Each row comes from the steps of one walk. Every step used is in the known rows, and no mark comes twice. Write the walk behind each row, first mark first.
In the rows, 100 means zero.
Known rows
pitat deno pozus pumiv: 79; 115; 94; 101; 99; 95; 109; 74; 116; 93; 81; 78; 99; 118; 89; 83; 104; 76; 97; 66; 70
pumiv pitat deno pozus: 71; 122; 97; 84; 92; 102; 121; 66; 88; 89; 77; 100; 90; 89; 102; 116; 137; 89; 99; 77; 110
runa pitat deno pozus zufi: 106; 116; 80; 99; 85; 92; 130; 90; 84; 81; 51; 85; 94; 81; 98; 104; 119; 107; 96; 89; 106
pozus deno pitat runa: 100; 60; 96; 127; 89; 119; 112; 99; 137; 87; 95; 91; 118; 115; 113; 82; 92; 83; 117; 53; 61
pitat runa pozus: 121; 69; 102; 81; 100; 91; 107; 92; 99; 73; 83; 104; 95; 128; 113; 137; 116; 105; 79; 107; 97
runa pitat deno pozus: 109; 124; 91; 99; 93; 98; 118; 68; 85; 87; 59; 94; 86; 101; 103; 95; 136; 97; 100; 81; 98
deno pitat: 106; 91; 85; 112; 96; 108; 114; 110; 97; 98; 92; 118; 108; 102; 105; 87; 103; 85; 107; 82; 97
runa pitat: 118; 108; 88; 103; 90; 110; 107; 87; 90; 97; 92; 113; 94; 108; 106; 88; 113; 112; 107; 94; 113
pumiv pozus deno: 70; 83; 83; 112; 86; 120; 103; 100; 109; 104; 98; 85; 111; 104; 91; 78; 111; 96; 93; 80; 103
deno pozus: 100; 112; 81; 83; 87; 105; 112; 80; 89; 94; 89; 98; 111; 101; 89; 106; 122; 86; 84; 109; 95
pefo zufi pozus runa pitat deno: 118; 104; 95; 99; 76; 143; 130; 49; 92; 78; 60; 91; 84; 76; 94; 89; 91; 107; 121; 64; 73
deno pozus zufi: 97; 104; 68; 82; 81; 97; 127; 103; 85; 89; 84; 90; 119; 82; 84; 117; 104; 97; 80; 116; 103
pozus pumiv: 89; 99; 88; 104; 95; 109; 97; 93; 122; 105; 115; 99; 106; 127; 92; 75; 81; 93; 107; 81; 85
pumiv pozus runa: 82; 66; 94; 78; 86; 137; 104; 89; 88; 89; 85; 91; 121; 99; 83; 83; 122; 86; 94; 93; 112
pumiv pitat runa pozus: 104; 76; 94; 67; 87; 105; 116; 77; 91; 74; 95; 122; 93; 126; 119; 145; 127; 109; 85; 99; 119
deno pitat runa pozus: 130; 61; 86; 93; 95; 99; 122; 101; 96; 71; 79; 121; 104; 130; 120; 126; 118; 91; 87; 91; 93
runa pitat deno: 107; 111; 113; 118; 107; 92; 106; 85; 98; 92; 67; 95; 76; 100; 116; 89; 114; 110; 116; 73; 103
pitat deno: 89; 104; 123; 115; 118; 82; 99; 101; 108; 94; 76; 82; 83; 88; 108; 100; 101; 99; 108; 78; 90
deno pozus runa: 103; 84; 83; 66; 80; 131; 109; 69; 89; 90; 77; 83; 130; 104; 82; 94; 123; 78; 95; 100; 86
runa pozus: 118; 92; 83; 84; 98; 91; 105; 100; 79; 94; 84; 112; 93; 122; 104; 125; 117; 109; 83; 118; 116
pefo zufi pozus pumiv pitat deno: 70; 126; 83; 102; 74; 130; 133; 54; 115; 91; 107; 109; 76; 89; 94; 96; 71; 97; 112; 50; 79
pozus deno: 88; 90; 93; 117; 94; 109; 97; 99; 124; 109; 101; 81; 109; 104; 100; 80; 89; 100; 112; 83; 84
pefo zufi: 95; 129; 92; 117; 82; 115; 115; 87; 97; 95; 98; 105; 95; 79; 100; 109; 77; 92; 98; 89; 98
zufi pozus: 115; 90; 87; 82; 95; 109; 111; 85; 96; 96; 107; 103; 94; 96; 89; 103; 100; 112; 95; 108; 79
deno pitat runa: 111; 70; 103; 109; 97; 109; 116; 102; 116; 77; 95; 110; 108; 108; 115; 101; 101; 83; 105; 72; 78

Which walk is each row?
76; 85; 78; 93; 85; 104; 120; 125; 83; 88; 90; 95; 112; 79; 85; 104; 103; 105; 77; 108; 129 -> pumiv pozus zufi
96; 118; 66; 101; 70; 133; 125; 67; 112; 95; 120; 109; 97; 100; 80; 88; 57; 97; 100; 79; 63 -> pefo zufi pozus pumiv
114; 51; 83; 109; 85; 128; 122; 87; 133; 84; 103; 97; 111; 110; 102; 85; 90; 95; 112; 64; 39 -> zufi pozus deno pitat runa
110; 117; 78; 99; 76; 124; 126; 74; 93; 91; 105; 110; 89; 76; 88; 113; 76; 103; 93; 98; 77 -> pefo zufi pozus
113; 74; 64; 113; 87; 109; 118; 108; 101; 100; 77; 111; 111; 131; 110; 93; 112; 93; 102; 82; 96 -> runa pozus deno pitat
84; 102; 77; 84; 59; 147; 134; 43; 124; 74; 133; 118; 94; 103; 93; 109; 67; 96; 101; 63; 70 -> pefo zufi pozus pumiv pitat runa
118; 62; 89; 79; 90; 85; 121; 114; 96; 68; 79; 94; 103; 109; 108; 148; 97; 115; 75; 115; 105 -> pitat runa pozus zufi
95; 84; 77; 129; 88; 119; 112; 108; 119; 108; 93; 100; 116; 108; 106; 68; 94; 86; 120; 65; 82 -> pozus deno pitat
86; 107; 92; 97; 96; 81; 125; 104; 92; 82; 58; 71; 100; 72; 93; 116; 106; 95; 88; 95; 94 -> pitat deno pozus zufi
117; 64; 91; 65; 89; 135; 108; 74; 96; 92; 95; 91; 112; 98; 82; 91; 100; 103; 109; 103; 71 -> zufi pozus runa
99; 68; 81; 64; 79; 98; 130; 102; 87; 68; 88; 113; 101; 106; 112; 153; 108; 119; 81; 109; 129 -> pumiv pitat runa pozus zufi
75; 96; 78; 70; 71; 128; 121; 51; 121; 79; 118; 105; 115; 131; 94; 102; 113; 78; 93; 73; 85 -> deno pozus pumiv pitat runa
91; 90; 108; 81; 99; 112; 107; 68; 98; 83; 53; 66; 110; 96; 89; 95; 124; 77; 105; 78; 77 -> pitat deno pozus runa
72; 117; 61; 72; 69; 129; 119; 59; 102; 99; 115; 114; 116; 124; 86; 88; 116; 82; 95; 82; 105 -> deno pozus pumiv pitat
77; 75; 69; 124; 81; 129; 117; 111; 106; 101; 90; 102; 120; 106; 96; 63; 116; 82; 101; 63; 100 -> pumiv pozus deno pitat
136; 72; 77; 68; 78; 146; 116; 60; 88; 90; 86; 102; 106; 107; 88; 79; 113; 115; 116; 96; 84 -> zufi pozus runa pitat
107; 94; 71; 87; 93; 99; 105; 92; 102; 97; 98; 110; 100; 148; 97; 99; 98; 101; 87; 99; 103 -> runa pozus pumiv
80; 123; 59; 87; 58; 148; 134; 53; 106; 95; 130; 127; 94; 98; 86; 95; 69; 98; 104; 73; 87 -> pefo zufi pozus pumiv pitat
118; 62; 74; 95; 89; 107; 121; 94; 115; 75; 92; 120; 110; 154; 112; 99; 98; 85; 92; 70; 79 -> deno pitat runa pozus pumiv
112; 69; 90; 85; 94; 100; 105; 84; 120; 78; 98; 102; 101; 154; 106; 113; 95; 97; 86; 88; 82 -> pitat runa pozus pumiv
120; 83; 91; 86; 83; 135; 105; 75; 93; 93; 79; 99; 111; 113; 97; 74; 112; 104; 120; 88; 105 -> pozus runa pitat
85; 85; 111; 83; 88; 116; 111; 78; 112; 81; 112; 109; 100; 103; 113; 122; 110; 101; 103; 83; 104 -> pumiv pitat runa
